Known rows, with every step that occurs
devadu, tabera: [ 27.4 -42.3 -19.8  -1.0   1.8  16.2   3.4 -16.4  37.9  10.4  21.9 -29.3
  16.0 -10.5  10.4  -1.7   4.0   9.4 -25.3  26.2 -31.9  -5.2  27.0  13.1
  -2.9  -6.3  35.4  21.0]
vurun, sefonut, zamer, mefa: [ 50.2 -42.3  -5.3  19.1 -22.8 -12.8 -18.4 -35.7  32.1  18.1  29.7 -43.0
  -1.8 -19.3  23.0 -16.1  23.5  34.8 -37.6  18.6 -18.5  -5.9  34.7  -1.7
  13.2  -8.7  -3.8  34.2]
pafaf, nofem, tizere, vurun, sefonut, posid, devadu: [  8.4 -40.6 -15.0  -8.2  -4.7 -27.2   4.7 -16.8  32.9   6.8  26.5 -25.0
  -7.3  -6.5   2.7  -6.5  44.1  25.8 -13.1   6.8 -29.4  -7.8  21.1 -15.4
   7.4   9.7   7.8  30.0]
mefa, vabeb, pafaf, nofem: [ 54.7 -29.1 -25.3  -3.8 -14.4  -0.5 -42.6 -15.6  10.8  31.9  10.7 -38.1
 -18.4  -9.4  -5.2 -22.8   2.8  31.5 -11.5   8.8  -5.1  -7.5  14.0 -17.6
  -1.9   3.5  17.9  24.8]
tabera, devadu: [-17.8 -44.4   2.0 -13.2 -19.5   5.4 -20.4  -1.7  34.6   4.9  24.9 -37.3
  14.7 -12.1  -7.2   2.6  11.2  24.1 -34.5   5.5  17.4  -3.0  24.9   2.0
   3.0 -17.3   9.4  29.3]
pafaf, nofem, tizere, vurun, sefonut: [ 22.2 -38.1 -17.9  24.8   1.2  -2.0  -6.7 -20.2  27.7  12.7  26.7 -34.5
 -15.9  -7.8  10.6 -22.7  18.4  13.5 -22.2  26.7  24.2  -7.3  26.2 -23.4
   7.6 -23.2   2.1  22.8]
tabera, devadu, posid: [ -3.6 -51.9   5.7 -30.6  -1.2  13.9   0.9 -12.0  49.9   4.3  33.8 -28.1
  24.2 -12.8  13.3  -5.8  18.4  34.5 -36.4  18.3  -7.6 -11.0  28.3  11.5
  -7.9 -28.9  -2.0  30.2]
tabera, devadu, posid, sefonut, zamer, mefa: [ 30.6 -52.6   1.9   3.9 -26.9 -20.2 -18.8 -29.8  44.2  14.8  28.1 -33.9
  23.2 -18.9  13.4 -10.1  28.3  38.6 -44.1  12.1 -45.5  -6.0  33.9   5.0
  11.6 -13.9   8.2  40.8]
pafaf, nofem: [ 45.4 -38.4 -10.2   5.7  -1.0 -19.2 -46.5 -10.0  10.8  17.4  17.9 -35.9
  -9.2 -12.5  -3.1 -24.9  10.4  22.9 -15.3  13.0 -14.7  -2.8  23.6  -8.8
   4.5   6.5  22.1  23.6]
tizere, nofem: [ 35.1 -34.3 -11.3 -28.8  -5.1  -0.6  -1.2 -20.1   6.6  14.4   9.1 -37.7
   4.4  -9.5  -8.2 -12.5  10.9  25.3 -17.2  10.8  -8.0   2.4  30.6  18.2
   7.1 -23.2 -10.8  21.7]
tabera, devadu, posid, sefonut: [ -2.2 -55.7   6.9  -7.1 -10.7  -1.3  -8.7  -2.1  60.4   3.9  12.7  -6.5
  40.7  -7.6  -0.3  -0.4  13.5  24.4 -48.5  20.2 -40.5   0.0  28.0  -5.0
   3.5 -16.9  26.0  32.0]
tizere, vurun, sefonut, posid: [ 26.2 -41.1 -10.3   5.2  10.4 -14.3  16.9 -18.1  28.6  15.1  30.0 -25.7
 -21.1 -14.8  16.3 -14.7  30.1  13.9 -29.7  24.6  19.3 -10.7  35.6   3.0
   0.8  -7.5  -7.6  29.0]
vabeb, mefa: [ 32.4 -27.5  -3.9  -1.1 -10.8  20.1  -0.6 -40.9  14.7  28.2  10.0 -22.6
  -5.2 -11.7  12.7  -5.6  12.4  42.4 -25.0  18.4  36.8   0.1  29.6  15.4
  -6.8 -20.7  11.4  29.8]
mefa, zamer, sefonut, posid: [ 19.3 -51.3   5.1 -11.5   6.5   6.7  -2.5 -24.2  20.5  31.7  24.5 -43.9
 -17.8 -12.1  -5.6 -15.4  33.8  28.7 -23.1  21.0  -0.1 -11.6  29.3  20.7
   5.7  15.5  -1.6  36.3]
pafaf, vabeb, mefa, zamer, sefonut, posid, devadu, tabera: [ 32.4 -55.0 -21.3  -4.2  -3.4   6.1  16.7 -23.1  42.5  18.2  20.7 -33.9
  22.2  -6.7   1.0   1.3  35.9  26.5 -16.3  18.0 -56.3 -13.4  22.8   9.7
   0.9  17.0  29.6  33.0]
vurun, sefonut, posid, devadu: [  7.8 -40.3  -9.5 -11.1  -8.8 -15.2  11.8 -10.2  42.7   5.2  22.4 -19.0
  -0.5  -6.9   7.3   2.5  39.4  27.7 -24.1  10.4 -31.8  -2.8  24.5 -11.6
   6.6  16.0   5.1  28.4]
tizere, nofem, pafaf, vabeb, mefa: [ 41.2 -30.9  -6.8  -1.0 -16.5   1.2 -19.7 -53.6  -3.2  24.4  -6.9 -27.2
   2.5  -8.6   5.3  -9.2  25.0  48.2  -5.3  14.9  41.2  -8.1  22.1   7.7
  -3.4 -14.1  14.2  35.5]
posid, devadu: [ -4.2 -35.7 -14.9 -16.5 -23.3   1.9   3.5 -10.8  37.1   8.9  17.2 -23.4
  11.4  -5.9   0.2   4.3  39.3  32.9 -18.3   7.7 -31.0   5.8  18.4  -7.4
   6.5  12.5  26.7  25.4]
vurun, sefonut: [ 29.7 -36.9  -5.9  20.9  -3.2  12.6  -7.4 -10.6  38.2   8.1  18.2 -26.2
  -6.4  -8.5  14.6 -10.8   1.1  15.4 -37.5  30.1  14.3   0.2  29.6 -20.7
   7.7  -9.1  -1.7  20.2]
vabeb, mefa, zamer, sefonut, posid, devadu, tabera: [ 30.8 -52.7 -20.0 -11.6   1.4  11.6  23.3 -22.8  48.2  18.8  23.1 -32.2
  18.8  -5.6   3.2   2.6  30.1  26.5 -22.3  19.1 -59.1 -10.8  25.5  14.3
   0.0  10.5  20.8  29.9]
posid, sefonut, zamer: [ 24.7 -38.7 -14.1  13.0 -12.2 -22.7 -14.0 -26.9  21.7  10.0  12.2 -37.0
  21.9  -8.8  -4.7  -7.2  23.3  18.7 -41.5  19.3 -38.7   5.8  35.3   8.9
   8.2   1.5  20.0  37.8]
vabeb, pafaf, nofem, tizere, vurun, sefonut, zamer: [ 38.9 -34.1 -31.3  19.8  -0.7 -18.6  -9.2 -42.9  10.8  15.5  25.0 -52.8
 -13.3  -8.5   4.8 -24.7  19.7  17.3 -22.9  20.6  -8.0  -7.9  35.4  -5.5
   3.7 -17.9 -10.4  35.5]
sefonut, zamer, mefa, vabeb, pafaf: [ 39.6 -22.6 -27.7 -13.2 -37.1  27.1 -10.5 -36.4  21.1  38.9  12.6 -40.0
 -13.2 -11.4   8.2  -7.1  13.7  42.5 -22.0   9.7  10.4  -8.0  15.2  -2.8
  -2.8  -9.7   9.2  30.6]
mefa, zamer: [ 37.8 -34.4 -11.8  -9.4 -12.7  27.5 -15.8 -18.7   8.3  26.7  10.2 -56.0
  20.5  -4.9 -10.5 -13.6  26.2  29.2 -33.9  24.9   2.8 -10.7  31.7  13.6
   4.0   2.0   9.8  30.4]
vabeb, pafaf, nofem, tizere, vurun, sefonut, posid: [ 25.1 -37.1 -13.0   3.7  11.4 -19.0  -2.6 -30.3  17.1  18.2  25.6 -28.7
 -36.0 -11.5   7.9 -20.7  17.9  13.6 -16.0  17.4  15.6 -17.4  29.5  -5.0
  -0.4 -12.3  -8.1  32.2]
nofem, tizere, vurun, sefonut, zamer, mefa, vabeb, pafaf: [ 34.9 -22.9 -31.1  -5.4 -33.8  25.0  -5.4 -42.3  21.7  36.9  17.3 -42.1
 -18.9  -9.2  10.2 -11.5  17.8  37.6 -18.1  12.2  21.4 -12.4  13.5 -10.9
  -0.9 -21.4   3.2  31.6]
vurun, tizere, nofem, pafaf, vabeb: [ 16.0 -38.3  -9.4  -1.7 -12.9 -10.8 -42.9 -32.2 -11.1   9.3  -6.4 -30.0
  15.6  -6.5  -3.8 -12.2  29.1  33.9   2.6  16.0  25.1  -8.6  11.9 -13.7
   8.9   9.9  17.6  34.4]
tizere, vurun, sefonut, posid, devadu, tabera: [ 21.7 -49.8 -29.7  -3.6   2.8  -3.7  33.3 -12.0  54.2   6.0  30.0 -23.3
  15.3  -8.1  14.1   2.1  31.4  12.0 -23.4  21.5 -56.9  -8.4  27.3   2.0
   0.1   1.8  24.7  23.9]
tabera, devadu, posid, sefonut, zamer: [ 18.2 -48.5  -7.8   0.1  -6.8 -22.2  -6.6 -24.5  36.4   4.5  19.6 -35.6
  35.2  -9.3   0.4  -6.7  24.7  24.0 -46.9  19.3 -47.9  -0.8  37.4  11.3
   2.9 -10.5   7.2  41.4]

Rows
[ -0.9 -37.5  -9.7 -23.9 -11.8 -15.3   9.2 -14.7  33.4   8.8  21.7 -20.6
   1.1  -9.3   2.2   4.3  44.7  31.1 -17.7   5.1 -33.1  -1.8  22.0   2.4
   4.3  18.3  17.1  30.5] -> sefonut, posid, devadu
[ 53.4 -34.2 -10.8   5.6 -19.2  26.4 -17.5 -35.5  -2.4  34.2   1.8 -53.4
  22.8  -6.7  -8.8 -15.0  32.7  42.4 -25.7  22.4  24.5 -15.6  31.2  13.9
  -0.2   0.4  13.0  38.8] -> pafaf, vabeb, mefa, zamer
[ 47.7 -31.6 -33.8  17.7  -4.7 -15.7  -5.6 -37.7  12.7  19.0  26.3 -57.4
  -6.4  -7.8   6.6 -22.3  27.3  21.0 -27.0  21.1   1.0  -8.8  29.6  -7.8
   3.0 -13.6 -11.0  34.1] -> mefa, vabeb, pafaf, nofem, tizere, vurun, sefonut, zamer
[ 25.7 -19.0 -28.0 -18.6 -29.3  39.4  -7.2 -26.4  20.1  35.8   6.5 -32.3
 -14.3  -6.9   2.0  -4.2   6.8  35.1 -18.6  13.1  26.0  -5.1  11.0  -4.9
  -6.9  -9.1  15.4  25.0] -> mefa, vabeb, pafaf
[ 49.2 -42.9  -6.2 -11.3 -34.7  -3.4  -6.1  -8.5  47.3  23.2  31.5 -44.5
  36.8 -15.4  17.1  -2.4  44.7  47.1 -50.6  15.5  -4.0  -6.7  16.5  -1.0
   6.4  -2.0   7.0  32.4] -> tabera, devadu, posid, sefonut, zamer, mefa, vabeb
[ 28.7 -23.1  -8.8  -7.3 -16.3 -10.3 -58.4 -50.3  -7.8  22.4  16.3 -49.8
 -20.2  -8.1  -8.4 -20.3   6.4  29.0  -0.3   1.7   4.1 -17.2   8.8  -6.4
   3.3  -9.8  18.4  35.3] -> sefonut, zamer, mefa, vabeb, pafaf, nofem, tizere
[ 27.8 -53.9   1.1   2.7  -8.3  44.0  -6.6 -31.6  27.3  44.5  16.3 -51.5
  -5.7  -6.3 -10.1 -17.9  28.3  45.6 -25.3  26.5  10.8  -2.4  26.1  11.5
   8.4   4.1   2.3  33.5] -> vabeb, mefa, zamer, sefonut
[-13.0 -30.6 -21.8  -2.2  -8.8   6.7   4.8 -35.7   8.2  19.8  27.6 -38.1
 -11.8 -10.3   4.1 -16.4  40.0  19.7  -5.7  17.7  37.8  -6.7  20.2  10.3
   0.6 -29.5  27.7  28.6] -> nofem, tizere, vurun
[ 25.7 -30.7  -8.2 -37.0  -4.3  -6.4 -21.6 -43.2   3.4  12.1  -8.8 -27.8
  -1.4  -1.4   0.9  -8.3  16.3  35.5  -9.4  17.2   6.1  -4.7  20.0   7.0
   4.3 -21.9  -6.0  22.6] -> tizere, nofem, pafaf
[ 26.6 -50.2   6.1  -9.4   5.9   9.5   1.3 -32.3  18.9  36.0  22.3 -41.9
 -18.4 -12.0  -3.1 -14.7  33.3  34.7 -23.8  20.7   9.8 -11.3  30.6  23.6
   2.3   9.6  -5.9  38.1] -> vabeb, mefa, zamer, sefonut, posid
[ 17.2 -38.2  -6.0   2.4  10.9 -14.8   9.0 -26.0  21.4  12.8  30.2 -28.3
 -24.2 -12.6  13.0 -14.1  27.1  12.6 -23.5  21.9  25.9 -14.0  31.2   3.0
   1.5 -11.9  -6.1  30.6] -> nofem, tizere, vurun, sefonut, posid
[  8.4 -47.7  -5.4 -19.3 -10.9   1.7  14.2 -23.8  36.1  24.1  20.2 -30.0
  -1.4  -6.2  -4.3  -0.1  50.9  42.9 -18.9   8.8 -30.0  -3.4  22.8   6.1
   6.4  20.5   6.1  35.4] -> vabeb, mefa, zamer, sefonut, posid, devadu
[ 33.2 -32.7  -4.9   2.1 -11.0   5.6 -23.2 -50.2  -8.1  23.4  -6.4 -21.3
   9.1  -7.5   7.1  -8.9  19.8  51.4  -7.8  16.7  49.5  -6.0  18.9  -1.2
  -1.7  -9.9   6.1  37.3] -> vurun, tizere, nofem, pafaf, vabeb, mefa
[ 71.2 -35.2 -34.1  10.5 -15.6 -12.3 -30.7 -22.9  18.0  34.9  20.5 -45.9
 -19.4 -11.6   5.1 -29.7  16.4  35.1 -17.6  11.7 -13.4 -10.7  20.6 -22.9
   2.8  -4.8   3.7  28.6] -> tizere, vurun, sefonut, zamer, mefa, vabeb, pafaf, nofem
[ 64.7 -33.3 -18.2   6.0 -27.8 -10.7 -13.9 -20.2  25.4  28.5  35.4 -56.7
   9.8 -14.9  18.0 -16.0  45.1  41.2 -33.2  16.9  16.6 -10.4  13.5 -10.3
   9.5  -1.2   4.6  28.7] -> pafaf, nofem, tizere, vurun, sefonut, zamer, mefa, vabeb
[ 11.2 -50.1  -7.3 -12.7 -16.2  -3.8   7.2 -23.4  31.5  22.7  17.9 -33.1
   2.2  -7.2  -6.7  -1.6  57.6  44.1 -11.9   7.4 -28.3  -6.2  20.0   1.5
   7.6  28.2  13.3  38.4] -> pafaf, vabeb, mefa, zamer, sefonut, posid, devadu
[ 65.2 -32.7 -13.0   2.0 -32.8   1.9  -5.9 -13.3  35.0  26.8  30.8 -50.4
  16.8 -15.9  22.5  -6.9  38.9  43.2 -44.4  20.6  14.5  -4.8  16.7  -6.2
   8.9   5.4   1.5  26.8] -> vurun, sefonut, zamer, mefa, vabeb
[ 65.7 -35.7 -24.8   5.6 -20.8 -15.8 -46.9 -21.0  17.6  32.8  10.2 -38.3
  -9.0 -10.5  -4.5 -23.3   7.1  34.8 -19.9   7.3 -31.5  -7.7  18.0 -19.7
   4.2   4.5  18.1  31.1] -> posid, sefonut, zamer, mefa, vabeb, pafaf, nofem
[ 37.3 -35.4 -23.3  22.0 -12.1   5.4  -7.2 -24.3  31.9  23.1  26.8 -35.8
 -19.2  -8.8  15.3 -22.3  18.2  22.8 -22.3  22.6  27.2 -12.0  19.5 -29.7
   7.6 -24.9  -0.6  24.2] -> zamer, mefa, vabeb, pafaf, nofem, tizere, vurun, sefonut
[ 22.1 -31.1 -32.6   0.5 -17.2  -9.7 -11.2 -43.0   4.8  30.8  30.5 -51.0
 -15.7 -11.9   3.9 -26.0  42.8  30.0  -4.3  10.4  18.4 -13.2  16.8   1.0
   2.2 -25.4  18.7  33.3] -> sefonut, zamer, mefa, vabeb, pafaf, nofem, tizere, vurun
[ 13.1 -33.6  -5.9 -32.7   3.0  -0.6 -27.8 -37.6  -2.7  10.7  -7.4 -21.4
   7.9   0.6   3.9  -9.1   9.9  38.5 -13.6  19.6  21.0  -2.1  16.4  -5.5
   7.2 -14.4 -16.8  24.9] -> vurun, tizere, nofem, pafaf
[ 27.7 -56.7   0.1  -0.5  -4.6  35.9 -19.0 -36.6  10.9  41.6   5.2 -48.9
   5.3  -2.6 -12.5 -20.3  28.8  51.9 -16.6  25.6  18.9  -5.0  20.1   0.6
  13.1   7.6 -10.1  37.6] -> vurun, tizere, nofem, pafaf, vabeb, mefa, zamer, sefonut
[ 61.0 -33.6 -12.7  -8.8 -16.2  19.6 -18.8 -44.3  -9.3  33.2  -7.2 -54.5
  24.2  -2.4 -11.4 -15.3  32.9  47.1 -19.6  20.6  19.7 -17.5  30.3  14.7
   0.9  -7.9   0.7  37.7] -> tizere, nofem, pafaf, vabeb, mefa, zamer
[ 27.6 -39.7  -7.5   5.4  14.1 -25.5  -2.5 -23.9  17.7  13.5  29.7 -30.2
 -26.6 -13.4  10.6 -20.4  25.4  12.8 -20.8  20.1  16.0 -15.8  30.3  -2.1
   2.4  -8.6  -4.9  30.2] -> pafaf, nofem, tizere, vurun, sefonut, posid
[ 26.8 -52.1   4.8  -1.8   2.7   4.5  -6.0 -32.3  13.9  35.0  19.9 -43.0
 -15.4 -13.1  -6.2 -16.1  39.9  35.8 -17.5  19.6  12.0 -14.2  28.4  19.5
   3.6  17.5   2.2  41.2] -> pafaf, vabeb, mefa, zamer, sefonut, posid
[ 51.9 -35.2 -10.1  -6.0 -11.3  23.9 -22.4 -40.4 -13.6  32.1  -6.6 -50.0
  30.5  -1.0  -8.7 -15.5  27.4  50.4 -23.2  23.0  30.6 -15.2  27.9   6.4
   3.1  -3.4  -7.4  39.8] -> vurun, tizere, nofem, pafaf, vabeb, mefa, zamer
[ 27.1 -25.8  -7.1  -1.6 -18.8 -15.5 -60.7 -45.1   0.3  21.1  11.2 -41.9
 -12.3  -6.5 -12.8 -18.2   4.0  27.1  -5.3   2.3  -8.9 -14.7   9.1 -11.4
   6.3  -8.5  24.7  35.8] -> posid, sefonut, zamer, mefa, vabeb, pafaf, nofem, tizere
[ 41.9 -39.9  -5.4   6.7 -25.7 -13.4 -20.6 -39.9  22.6  21.6  28.4 -44.2
   0.3 -21.0  17.5 -14.5  29.8  38.3 -30.7  13.0 -20.5  -4.6  33.1  11.5
  10.5  -6.3   8.9  36.4] -> sefonut, zamer, mefa
[ 24.8 -36.5 -10.5  -5.7 -18.1 -15.0 -38.6 -35.7  -6.4  10.2  -7.3 -34.4
   9.6  -7.2  -4.9 -12.0  33.9  31.4   5.6  14.4  16.2 -11.2  14.3  -5.2
   6.8   4.6  26.1  32.2] -> tizere, nofem, pafaf, vabeb
[ 25.1 -40.8 -22.6  25.8  -3.1  10.4  15.7 -10.7  40.5  14.2  27.0 -29.4
  -8.7  -9.7  18.4 -17.0  22.5  16.0 -34.3  32.6  24.4  -0.9  32.5 -18.8
   6.6 -22.2  -1.4  20.6] -> tizere, vurun, sefonut
[ -7.6 -48.5  -5.3 -18.9 -10.9  -6.3  10.8 -14.8  41.5  16.2  25.2 -24.4
  -7.5  -8.5  -2.1   1.7  48.5  34.7 -14.8   7.0 -35.8   0.9  19.3   0.2
   8.4  24.2  14.9  31.4] -> zamer, sefonut, posid, devadu
[ 51.5 -31.3  -9.6  -6.1 -12.9  32.6  -6.8 -35.3   4.9  35.9   5.9 -51.7
  18.0  -4.5  -5.1 -12.8  23.4  43.0 -34.7  23.9  20.4 -11.3  34.5  19.5
  -1.7 -10.6   1.3  34.4] -> vabeb, mefa, zamer
[ 67.0 -39.0 -22.1  -1.6 -15.4 -13.6 -40.1 -22.6  24.5  30.7  14.2 -35.2
  -3.3 -10.8   0.6 -25.7  11.2  38.3 -21.8  10.3 -40.4 -10.5  18.8 -16.7
   0.7  -0.9  13.0  32.0] -> devadu, posid, sefonut, zamer, mefa, vabeb, pafaf, nofem
[ 66.4 -31.6 -26.8   1.2 -19.7 -11.9 -44.9 -25.4  11.7  33.5  15.8 -45.3
 -17.1 -12.4  -0.8 -25.2   9.8  36.6 -14.1   6.8 -18.9 -10.2  17.6 -14.3
   1.1   3.2  12.6  30.1] -> sefonut, zamer, mefa, vabeb, pafaf, nofem
[ 27.7 -54.3   0.1   5.1 -11.5  35.5 -18.8 -39.8  19.3  42.0   7.2 -51.4
  -2.4  -4.3 -10.7 -18.1  36.5  48.6 -16.0  26.5  17.0  -7.3  20.8   4.8
   9.2   9.9   7.9  36.5] -> nofem, pafaf, vabeb, mefa, zamer, sefonut
[ 61.5 -32.2 -22.5  -0.7 -20.6  -3.4 -46.2 -19.5  15.4  35.0  13.4 -37.3
 -19.2 -12.2  -1.1 -24.0   6.6  37.2 -12.4   6.8 -10.3  -9.4  14.0 -19.2
   1.4   1.3  16.5  26.3] -> zamer, mefa, vabeb, pafaf, nofem
